Known rows, with every step that occurs
z > y > m > x > j > h > u: 22, -5, -31, 15, 9, -14, 4, 0, 13, -21, 10, -3, -2, 13, 34, 16, -14, 10, -33, 18, -3, 4, -7, 3, -1
u > y > z > h > m > x: 3, 16, -5, -4, -5, -18, -11, 9, -2, -6, -23, -18, -1, -13, -7, -1, -14, -14, 3, -8, -18, -3, -10, -1, -6
h > m: 31, -7, 15, 9, -6, 9, 9, 10, -26, 15, 36, 18, -15, 7, -25, 14, 22, -13, 8, 0, -1, -8, -13, -3, -10
j > c > m: -4, 3, 21, 10, 3, 23, -6, 9, -18, 29, -12, 8, -26, 3, -13, 6, 20, 10, 3, -9, 12, -11, 11, 3, -1
c > z > y > m > x > j: 1, -1, 3, -2, 7, -9, 5, -7, 5, 13, 19, 5, 3, -2, 15, 3, 0, 18, -9, -4, 10, 4, -7, 4, 2
y > z > h > m > x: 2, 10, 0, -7, -3, -9, 0, 1, 4, 7, -6, -6, -8, -2, -20, 4, -6, -6, 7, -5, 4, -7, 0, -6, 6
u > x > z > y > m: -2, -5, 15, -11, -12, -16, -10, 7, 11, 5, -10, 23, -21, -6, -1, -7, 17, 15, 0, -7, 13, -11, 4, 18, -10
m > x > j > c > z: -21, 0, 2, 9, 22, 18, 6, -13, -1, 20, 10, -1, 23, -16, 26, -1, -9, 15, 8, -7, 26, 19, 0, 3, 6
j > h > m: 32, -7, -1, 24, -11, 17, 6, 5, -18, -5, 24, 15, -12, 8, -22, 20, 9, -26, 6, 6, -6, -9, 1, -4, -5
m > x: 12, 13, 7, -11, 18, 24, 6, 6, -11, 18, 23, 3, 19, -4, -10, 0, 8, 14, 7, 3, 15, 5, 12, -4, 7
x > j > h > m: 39, -18, -5, 30, -13, 14, 6, -7, -19, -11, 39, 14, -8, 3, 3, 23, -13, -27, 4, 2, -5, -2, -3, 0, -5
m > x > j > y > z > h > u: -3, 0, -20, 4, 10, -15, 12, -11, 17, -36, 3, -37, 12, 8, 19, -15, -27, 18, -12, 7, -28, 13, -11, -2, 13
j > c > u > y > z > h > m: -33, -17, -21, 14, -2, -21, -7, 6, 0, -9, -54, -15, -15, -7, -6, -2, 6, -28, -8, -2, -22, -7, -16, -1, -19
m > x > j > y > z > h: -2, 6, -11, -4, 2, 3, 6, -17, 13, -27, 6, -27, 15, -9, 13, -16, -33, 19, 6, -11, -22, 4, 9, -2, 18
z > y > m > x > j > h: 24, 2, -21, 8, 2, 3, -2, -7, 10, -12, 13, 8, 1, -4, 27, 15, -21, 10, -15, 2, 2, -6, 13, 5, 4
m > x > z: 0, 2, 21, -14, 6, 18, 8, -4, 0, 12, 9, 3, 24, 0, -3, -7, 7, 16, 12, 1, 17, 3, 13, 3, 11
j > y > m > x > z: 18, 1, 15, -12, -5, -1, 11, 6, 15, -10, 3, 11, 5, -3, 12, -15, 12, 26, -2, -3, 4, 0, 6, -6, 1
y > m: 14, 1, 13, -6, -8, 15, 6, 12, -14, 12, 22, 34, -17, 4, -21, 7, 29, -6, 2, -4, 15, -6, 2, -9, -8
y > z > h: -24, 4, 4, -6, -8, 17, 2, -10, -3, -3, -5, -1, -6, 5, -37, -4, 5, -11, 17, -10, -9, -12, 8, -2, 13
y > z > h > u: -25, -2, -6, 1, -1, -1, 7, -4, -1, -12, -9, -11, -9, 22, -32, -4, 12, -11, -2, 7, -15, -3, -12, -4, 9
z > y: 7, -3, 4, 5, 4, 18, 3, -3, -16, 6, 25, 0, -1, 10, -21, 5, 19, 13, 5, 0, -25, -19, -5, 12, 3
x > z > h: -25, -4, 13, -9, -11, 20, -2, -18, -3, 1, 1, 1, 10, 10, -17, -8, -2, -8, 23, -3, -11, -7, 9, 3, 11
m > x > z > h: -21, 9, 7, -20, 3, 14, -5, -14, 9, 8, -5, -10, 26, 2, 0, -10, -14, 6, 18, 2, 3, 3, 18, 0, 17
u > y > m > x: 17, 17, 1, -14, 4, 1, -8, 23, -10, 5, -2, 12, 6, -16, 8, -2, 9, 1, -7, -4, 8, 8, 1, -7, -15

Rows
-28, 6, -10, -7, 3, -15, -6, 7, 7, -10, -21, -10, -14, 3, -24, -11, 1, -8, -1, 5, 6, 9, -3, 3, 2	y > z > h > u > x
24, 8, -18, 6, -4, 5, -10, 7, -3, -21, 1, 8, 12, -19, 35, 8, -26, -12, -11, -2, 5, 13, 13, -4, -10	u > y > m > x > j > h
-18, 4, -3, -18, 1, -17, 0, 1, 19, -1, -16, 1, 3, 15, 11, -7, 0, 1, -11, 15, 13, 10, -4, -9, 2	y > m > x > z > h > u
-30, -3, 11, 14, 9, 27, 7, -5, -12, 21, -1, 12, 3, -2, -15, -2, 25, 0, 13, -7, 12, 3, -7, 1, 2	j > c > z
-10, -4, 12, 3, -6, -1, 6, 0, -5, 14, 10, 17, -17, 11, -26, 3, 35, 3, -2, -6, -5, -12, -14, 2, -3	c > z > y > m
35, 5, -7, 13, 4, 11, 5, 8, -7, 2, 18, 5, 4, -2, -7, 17, -4, -11, 1, 9, 9, 1, 8, -6, 0	j > h > m > x
0, -1, -11, 12, 2, -2, 1, -12, 12, -6, 7, 2, 6, -1, 17, 8, -12, 5, -11, 1, 6, 3, 6, 3, 7	c > z > y > m > x > j > h
-26, -11, -6, -9, 11, -14, -4, 13, 14, 5, -53, 6, 13, -16, 31, -12, 16, 6, -19, 5, 21, 10, 4, -2, -18	j > c > u > y > m > x > z
2, 4, 31, -8, 1, -2, -5, -3, 3, 22, -14, -17, -5, 12, -5, -3, 8, 36, -2, -3, -3, -18, 16, 15, 13	c > m > x > z > y
9, -2, -5, 9, 4, -15, 4, -12, 2, -8, 25, -27, 11, -5, 19, -7, -29, 1, 7, -1, -23, 15, -15, -6, 3	c > z > h > m > x > j > y
-20, -6, -2, -5, -17, -20, -11, 6, 1, -20, -29, 0, -5, 15, 9, -9, 5, -21, -10, 8, -24, 5, -21, -2, -15	x > z > h > u > y > m
-1, -2, 6, 4, -17, -2, 2, -2, -7, 0, 1, 5, -24, 7, -36, 7, 7, -22, 13, -9, -10, -17, -9, -4, 1	y > z > h > m
-11, -23, -17, 10, 5, -5, -3, 9, -9, -4, -18, 13, -4, -15, 33, 1, 7, -13, -20, 0, 6, 10, -8, -2, -27	x > j > c > u > y > m
-16, 14, 2, -22, -10, -8, -18, 3, 9, -5, -31, 0, 13, -11, 19, -13, -14, -6, 3, -6, -3, 4, 7, -2, -5	u > y > m > x > z > h
-20, 12, 25, -19, -3, 6, -13, -7, 5, 21, -23, -18, 1, 8, -8, -9, -11, 11, 10, -3, 9, -4, 29, 0, 18	c > m > x > z > h
-6, 18, -22, -14, 9, -21, -14, 20, 1, -9, -21, -11, 5, 0, 18, -5, -7, -8, -20, 14, -11, 15, -14, -11, -14	z > h > u > y > m > x
-6, 9, 6, -8, 9, -7, 4, 4, 7, 21, 4, 7, -1, 1, -10, 0, 23, 19, -7, -3, 9, -3, -4, 0, 2	c > z > y > m > x
4, 1, -2, -2, 14, -4, 1, 19, -12, 4, 15, 3, -6, 3, -13, -5, 18, 0, -4, 14, 15, 17, -7, 4, -9	h > u > x
24, -5, 6, 11, -8, 6, 6, -3, 3, -4, 4, 6, 9, 3, 0, 10, -4, -9, 6, 7, 11, -2, 9, 0, 4	j > h > m > x > z
9, -23, -16, 12, 26, -8, 10, 3, -2, 19, 9, -2, 7, -11, 32, 11, -4, 2, -14, 12, 25, 13, -5, -2, -12	h > m > x > j > c > u
-28, 2, 9, -17, -6, 5, -16, -7, 5, 2, -11, 2, 4, -9, -9, -17, -10, -5, 24, -4, 9, 5, 18, 10, 5	u > x > z > h
23, -7, -2, 16, -6, -6, 2, -8, 11, -8, -1, -8, 5, 8, 6, 12, -6, 6, -3, 8, -13, -17, 2, 13, 6	j > h > m > x > z > y
9, 2, -3, -1, -4, -11, 1, -11, 4, 1, 10, -8, -4, -7, 4, 7, -28, -8, 6, -8, 5, 1, -3, -2, 6	y > z > h > m > x > j
19, -14, -2, 17, -20, -11, 8, -12, 0, -30, 17, -11, -19, 2, -1, -2, -19, -8, 7, -14, -38, -9, -17, -1, 0	x > j > y > z > h > m
